Each row comes from the steps of one walk. Every step used is in the known rows, and no mark comes twice. Write the walk behind each row, first mark first.
Known rows:
zagus-gova: [ 19  -8  17 -14 -18 -13 -13 -15  10  10  -4 -12   3  -4   9  -4  -3   7
   3 -21 -10  12  10   8   8   6   5  -2  14  18  -4   7   9 -24  28  -1
   0   2]
gova-zagus-fino: [  9 -13   0 -14 -16 -26  -8 -13  17  -4   6 -10   1 -10   8  -6  17  16
 -16 -18  -2 -18  -5  -5  16   9   0   2   3  -1   0   3   4  -8  42   3
  -1   2]
tovip-viko-gobes: [ -4  -6  14 -20  -7 -19  -6  -6  11   9  17   3  13   6   5  24  -3 -18
   6   0 -14  -2   5   4  -2 -19  -2   9   4  13   8   7  39 -30  12  28
  17   7]
gobes-viko-tovip: [  5  -4  11 -10  -6 -18  -6 -12  10 -23  -7  -6  30  11   2  24   0  11
  13 -71  -8   2  -3  -6  -6 -15   3 -12  11   9   2  13   9 -20  10   3
 -11   9]
gova-vibu-gobes-fino: [ -1  -3  13 -22  -6 -28  -4 -16  20  -2  -8  -9 -10  31   6  -1   8  -1
   0 -30  -4  -8  -8 -27  26  -7 -15  14   9  22  -7 -11  11 -24  11  -2
 -10  -1]
gova-zagus-fino-gobes-viko: [-14 -12  -2  -5 -21 -23  -7  -6  13 -19   8  -8  12 -18   9  -9  20  16
 -15 -29   1 -14  -3 -12  21  -3   4 -16   4  -2 -12  11   4  -3  44  12
 -17   1]
fino-gova-vibu: [ 16  -8   8 -13 -20 -19   0 -11   2 -13 -16 -10   7  -1   5  -2  12  -3
   8 -20 -13   8 -14  -8  33  10  -4   0  13  10  -6   7  16 -17  18 -17
  21   2]
topob-gova-vibu-gobes-viko: [  3  -2  18 -16  -7 -38  -4 -12  11 -44 -10 -10  19  15  11  20  16   5
  10 -41 -19 -15  -5 -16 -37  -7 -12 -11  14  11 -12   8  28 -34  12 -12
  -9  11]
fino-gova-vibu-gobes-viko-tovip: [ 10  -7  13 -14 -15 -20  -6 -15  10 -33 -25 -11  25  17  -2  22  10  12
  13 -82 -13  16 -11 -18  29 -13 -15   0  16  12 -10  17  34 -33  22 -13
   4   3]
gobes-fino-zagus-gova: [  9  -9  18 -19 -18 -12  -6 -21  11   5   0 -27   2  46  10 -26 -17  13
 -12 -36  -6   3   6 -13  58   5 -13  17  14  18  -7 -20   5 -18  23  -3
   1   3]
tovip-viko-gobes-fino-gova-zagus: [ -2  -5   5 -22  -3 -14   2  -6  11  -7  22   2  11  41   1   2   2   2
 -14 -22 -17  14  -1 -24  47 -14 -14  23   5   9   3  -7  53 -22  14  31
  31   5]
topob-gova-vibu-gobes: [  4  -5  20 -17  -2 -39  -2 -16  14 -32  -6 -10   1   9   9   7  17  12
   6 -31 -18 -23  -7  -9 -31  -1 -14   3  13  10 -14   3  24 -32  13 -12
  -2  11]
vibu-gobes-fino-gova: [ -1  -4  11 -23 -13 -18  -2 -16  17  -9  -7 -12  -6  52   5 -16 -15  29
  -6 -33 -14  12   3 -20  46  -5 -15  25  18  15 -13  -5  17 -28   7  -3
 -19   5]
tovip-viko: [  7  -7   9 -16  -5 -23  -5 -14  12   0  -4  -1  10  -1   4  28  -1  -3
   4 -14 -13  -4  12   3  -4 -13   3   1   5  17   0   9  29 -22   8  13
   6   4]
zagus-fino-gobes-vibu-gova: [-19 -13   9  -6 -20 -30 -16  -4  15   1  19  -6 -18   8   3  -2  -8  30
  -2 -17 -10   1  -3 -10  25  11  19 -16   6   4 -13  17 -20 -12  38  10
   0  -3]
gova-zagus-fino-gobes-vibu: [-16 -13  -3  -7 -15 -25  -9  -7  10  -7  18  -6 -16  10   5  -6  11  28
 -19  -8  -2 -15  -8 -18  44   7   3  -5   4  -2 -13   4  -3  -3  39  17
  -9   0]
fino-zagus-gova-vibu-gobes-viko: [ 10 -13  23 -18 -37 -23 -14 -23   9  -7 -23 -35  23  15  12  11   1  -6
   3 -53  -2  -1   3 -13  34  -7 -21  -1  14  27 -13   5  23 -23  37 -13
  -4  -3]
topob-gova-vibu-gobes-fino-zagus: [  2  -6  20 -20  -4 -37   4 -20  11 -35  -3 -22   0  47   9 -11   6  16
  -5 -46 -21 -30  -7 -22   7   0 -28  14  11  12 -16 -17  24 -26  10 -12
   0  11]
vibu-gobes: [  0  -5  14 -20 -13 -26  -9 -18  20   4  -7 -10  -5   9  11  10  -6  17
   2 -18  -6  -8   7  -3   0  -5 -11  12  14  17 -10   5   8 -23   7   0
 -29   4]
tovip-viko-gobes-fino: [ -7  -4  13 -23   4 -18  -2  -6  14   5  21   2   7  39   4   7  -8 -14
  -2 -10 -12   2   5 -10  16 -20  -6  16   5  13   9  -6  37 -31   8  32
  17   7]
topob-gova-zagus-fino-gobes-vibu: [-11 -11   5  -7  -3 -37  -6  -5   7 -36  25  -5 -12  25   5  -8  12  44
 -17 -20 -17 -25  -7 -15   4   9   0 -12   4 -12 -17   2  12 -15  33  11
   0  10]
fino-gova: [ 13  -7   9 -13 -18 -14  -1 -10   3  -8  -8 -10   8   2   8  -8  -5  12
   2 -14 -16  11  -2   4  30   8   0   4  17   7  -7   8  15 -15  12 -11
   5   6]
viko-gobes-vibu: [-10  -4  14 -20  -7 -21  -8  -3   9  14  29  -4  -8  46  13   7 -11  -3
   7  17  -6   0  -8  -8  21  -4   0   2   9   6  11  -2   4 -22   8  19
   5   6]
gova-vibu: [ 10  -5   9 -15 -11 -24  -4 -10   7  -2  -8  -8   0 -11   8   6  18 -19
   8 -14  -5 -12 -12  -5   5   5  -1  -4   8  15  -2   0   2 -13  16  -7
   9   1]
viko-gobes-fino-zagus: [ -8  -7  17 -23 -13 -16   0 -13  10  11  25 -19   4  49  14 -29 -15  -5
  -9 -10  -5 -15  -6 -12  42  -4 -18  22   8   8   5 -25   8 -15   9  13
   5   8]
zagus-fino: [  7 -12   9 -14 -17 -27 -12 -13  18   1  -1 -11   3  -3   7  -5  -1   7
  -1  -4  -7 -15   2  11   6   6  10  -2   3   1   3  11   0 -24  38  -1
  -6   4]
vibu-gova-zagus-fino-gobes: [ -8 -13   3  -7 -19 -30 -13 -10  22   0  17  -7  -6 -40   7  -6  16  32
 -17 -42  -6  -5  -7 -16   6  21   9  -9   8   8 -14  10 -17  10  42  11
  10  -3]
tovip-viko-gobes-fino-gova-topob: [ -8  -4   7 -22  -4 -15   2  -6  12 -12  21   3  11  44   2   2 -19 -12
 -13 -23 -22  16   7 -14  42 -26  -5  24   6  10  10  -3  49 -45  14  28
  42   7]
topob-gova-zagus: [ 10  -5   9 -13   0 -32   4  -9   7 -33  12  -8   4   1  11   0  19  31
  -9 -27 -18 -26  -6  -8 -29  11  -8   0  12   0  -9  -5  18  -8  11  -1
   4  15]

Write each row's walk:
[  1  -5  14 -15  -9 -26  -8 -15  18 -21 -17 -10  20   9   2  32  15  -1
  14 -81  -4  -4  -9 -19   1 -20 -12  -1  11  19  -5  12  21 -29  19  -2
 -11   1]  gova-vibu-gobes-viko-tovip
[-17 -13   7  -5 -23 -22 -10  -8  15   0   7  -8  -4 -20   4 -17   0  12
  -7  -5  -7 -15   3   7  18   3  11 -10   3  -2 -12  12  -5 -17  39   7
 -17   4]  zagus-fino-gobes
[ -6  -6  15 -21  -2 -30 -15  -5  15   8  28   3   1  34   4  39 -13  -1
   8  -9 -16  12   1 -18   3  -7   4  -1   5  20   9   9  23 -22  11  31
  34  -1]  tovip-viko-gobes-vibu-gova
[  6 -13   9 -16 -29 -26 -14 -13  16 -25 -23 -16  21  16   3   4   9   1
   3 -32 -13   6  -5 -10  37  -7  -5  -7   7   6  -4  24  28 -39  49 -15
  -1  -1]  zagus-fino-gova-vibu-gobes-viko
[ 13 -15  22 -18 -32 -22 -11 -28  11   2 -17 -34   3  10  11   1   1   3
   0 -42  -6  -6   1 -10  43  -1 -23   9  12  26 -16  -1  19 -21  36 -13
   2  -3]  fino-zagus-gova-vibu-gobes
[ 12 -12  14 -14 -33 -15  -6 -20   7  -1  -3 -33   7   8  14  -8 -20   3
 -15 -43  -9  -3  13   5  43  -5  -7   9  12  17  -5  -1  12 -27  34  -6
  18   2]  fino-zagus-gova-topob
[-23 -13   2  -7 -22 -30 -13  -5  17  -6  21  -7 -19   7   5  -3 -17  24
 -13 -27 -10   0   1  -9  33   2  22 -12   3   4  -9  15 -16 -25  43  13
  15  -3]  zagus-fino-gobes-vibu-gova-topob
[ -6  -6  10 -21 -11 -28 -12  -3  14  13  39  -4 -10  31  13   9   3  17
  -3 -12  -5   4 -16 -26   7  10  -1   1  10  10   7  -2  -3  -3  14  21
  27  -1]  viko-gobes-vibu-gova-zagus
[-19  -5   9   0 -10 -13  -3  -6   6 -21   3  -3  20 -12   2  15   1  16
   8 -69  -6   1  -1  -5   7 -13   3 -15  14   7 -15  12   0 -11  11  13
 -24   6]  fino-gobes-viko-tovip
[ -3  -5  15 -17  -8 -22  -9 -19  21 -18 -11  -9  21  19   4  30  -4  21
  10 -78  -5   0   4 -10  -6 -21 -10   2  16  15  -6  15  22 -32  11   3
 -32   6]  vibu-gobes-viko-tovip
[  4  -6   8 -14 -18 -29  -4 -11  20  -4   9  -8   1 -21  13   9 -12  10
  -6 -45 -13   3   3  -6 -14   5  15   0  12  18   1   8 -14 -17  17   0
  31  -1]  vibu-gova-topob
[ -6  -7   8 -22   0 -30 -13  -6  13   3  31   4  -2  28   5  40   1   6
  -4 -23 -10   8  -4 -27   7  -7  -2   3   4  17   7   4  28 -12  14  35
  40  -3]  tovip-viko-gobes-vibu-gova-zagus
[  1  -8  21 -24 -21 -19  -7 -26  19   5  -5 -28  -4  53   8 -14 -20  25
 -12 -44  -5   1  12 -18  51  -7 -24  27  16  24 -15 -13  17 -26  20  -3
 -21   2]  vibu-gobes-fino-zagus-gova
[  9  -6  10 -16 -25 -22  -5 -14  10 -23 -25 -12  20  11   6  10   9   1
  12 -40 -11  13  -8 -16  32  -8 -13  -3  17  17 -10  16  26 -28  20 -14
  -1   1]  fino-gova-vibu-gobes-viko
[ -7 -12  10 -22 -10 -32 -18  -7  20   8  39  -6 -10  31   9   5   2  14
  -7  -9  -5   1 -15 -21  15   9   4   0   4   4   9   4  -5 -13  35  21
  29  -3]  viko-gobes-vibu-gova-zagus-fino
[ -3  -8  15 -23 -22 -19  -4 -23  17  -2  -4 -27  -6  51  11 -21 -28  20
 -21 -57  -8   3  16 -19  60 -16 -20  32  14  24 -11 -13  17 -38  25   1
  -4   1]  vibu-gobes-fino-zagus-gova-topob
[ 11 -13  10 -16 -25 -29 -16 -17  18 -13 -20 -15   3   8   1  -9   7   4
  -1 -24 -13   2  -6  -4  40   1  -5   4   7   5  -8  17  25 -38  48 -14
   6  -1]  zagus-fino-gova-vibu-gobes
[-12  -6  10 -21  -6 -29 -10  -4  14   3  31   3  -1  36   7  40 -20  -6
  -2 -23 -18  13   5 -18  11 -20   7   4   5  18  12   9  25 -35  13  33
  49  -1]  tovip-viko-gobes-vibu-gova-topob
[ -8  -5  16 -20 -11 -28 -15  -3  12  16  33  -4  -8  34  11  13 -11   6
   9  -1 -10   9 -11 -16   2   7   6  -2  11  13   9   1  -9 -12   8  17
  23   1]  viko-gobes-vibu-gova
[ 17 -14  18 -14 -32 -14 -10 -22   4   9  -8 -31   9   8  12  -7 -10   8
  -4 -30  -7  -3   7   8  38   4  -9   7  14  19  -9  -3  11 -10  30 -11
   3   1]  fino-zagus-gova
[ 12  -8  10 -14 -18 -15  -6 -12   9   0   1 -12   2  -6  11  -7 -13   0
  -7 -33  -8  15  16   5  13  -7  11   1  12  16   1   8  14 -41  33   5
  17   2]  zagus-gova-topob
[  0  -9  22 -23 -17 -13  -8 -14   7  11  17 -24   4  46  10 -29  -2 -17
  -5 -27  -3  -2  -9 -14  58   0 -17  17   7  17   4 -21  19 -24  27  10
  25   2]  viko-gobes-fino-zagus-gova-vibu
[ 10  -6  19 -21 -10 -22 -12 -19  16   2 -11 -13  -7  29   6  -8   8   3
   0 -41  -5  15   3 -21  27  -2  -9  11  12  28  -9  -4  18 -38  30   0
  -2  -1]  zagus-gova-vibu-gobes-fino
[ -1  -4  14 -18 -19 -28  -8 -13  17 -15 -19 -11  16   3  10  21  16 -13
  14 -35  -1  -5  -5 -19   0 -12 -12  -7  11  22  -6  10  16 -24  17  -5
 -16   0]  gova-vibu-gobes-viko
[-19 -10   6  -5 -26 -19 -11  -5  15 -15   1  -9  16 -12   8  -7   1   7
   1 -16  -4  -5   4   2  18  -6  14 -24   6   0 -10  19   1 -21  40   8
 -25   4]  zagus-fino-gobes-viko
[ 11  -8  21 -15 -14 -20 -15 -18  13 -13 -19 -13  18  10   0  26  13   6
  14 -89  -6  18   1 -13   1 -15 -10  -7  12  25  -8  17  28 -43  37  -2
  -1  -1]  zagus-gova-vibu-gobes-viko-tovip
[ 21  -9  17 -13 -17 -19 -12 -10   8   5 -10 -14   3  -9   8  -2  15 -13
   8 -25  -6  10  -2   0  13   9   3  -6  10  21  -4   6  14 -26  35  -6
  17  -2]  zagus-gova-vibu
[  1  -2  18 -19   4 -38   1 -13  15 -33   0  -7  -3  40   8  -2  12  14
   1 -38 -20 -20  -6 -22 -11   1 -16   9  12  11 -13 -11  24 -33   9  -6
  -2  11]  topob-gova-vibu-gobes-fino
[  3  -5  10 -16 -12 -31 -13  -6  14   6  14  -6 -14  30   9  22 -12  26
   7 -21 -10  10  -6 -20   8  16  11  -7  14  19  -1   6 -20  -4   8   1
  12  -2]  gobes-vibu-gova
[ -2  -5   6 -15 -14 -33  -7  -8  16  -3  16  -8 -15  27  11  16 -21  19
  -2 -35 -12  10  -3 -20  19   4  14  -2  15  18   3   5 -14 -21  13   4
  28  -4]  gobes-vibu-gova-topob
[ 10 -11   8 -14  -3 -36  -2 -11  13 -32  11  -9   6   2   7 -10  20  29
 -15 -23 -17 -29  -5  -3 -25  10  -2  -3   5 -11  -6   2  18 -20  34  -3
   8  12]  topob-gova-zagus-fino
[ -6  -4  12 -19 -19 -25  -7 -17  19  -9 -11 -11  19  13  13  22  -5  10
   7 -32  -7   1   9 -11  -5 -19  -8  -1  16  17  -7  13  12 -25  11  -1
 -37   2]  vibu-gobes-viko
[ 17  -8   1 -13 -18 -17   1 -10   6 -13  -1  -7   7  -3   7 -10  11  21
 -11 -20 -11   6  -9 -10  37  12  -8   9  14   5  -9   2  16   0  18  -5
  11   3]  fino-gova-zagus
[  5  -3  20 -13   1 -36  -3 -14  10 -50  -9  -8  22  21   2  29  17  17
  14 -84 -20 -16  -8 -15 -36 -11 -14  -7  12   8 -11  12  31 -38  12  -7
  -2  12]  topob-gova-vibu-gobes-viko-tovip
[-17  -6   8  -5 -18 -26  -8  -1   9   4  21  -3 -21   5   8  15 -10  31
   2 -18  -9   8  -4 -17  24  13  13 -15  14  15 -17   5 -20   5   8  12
  -2  -3]  fino-gobes-vibu-gova
[-14  -5  12 -20 -11 -28  -9  -2  13   7  37  -8  -9  35  14  13 -21   3
  -2 -14 -11   9  -7 -16  12  -5   9   1  10  12  14   2  -7 -26  13  20
  37   0]  viko-gobes-vibu-gova-topob
[ 11  -4  16 -12  -1 -35   0  -8   7 -31   0  -8   7   0  10   3  21   1
   7 -26 -21 -25 -11  -3 -32  12  -3  -8  11   5  -8  -2  15 -23  12 -12
  15  13]  topob-gova-vibu
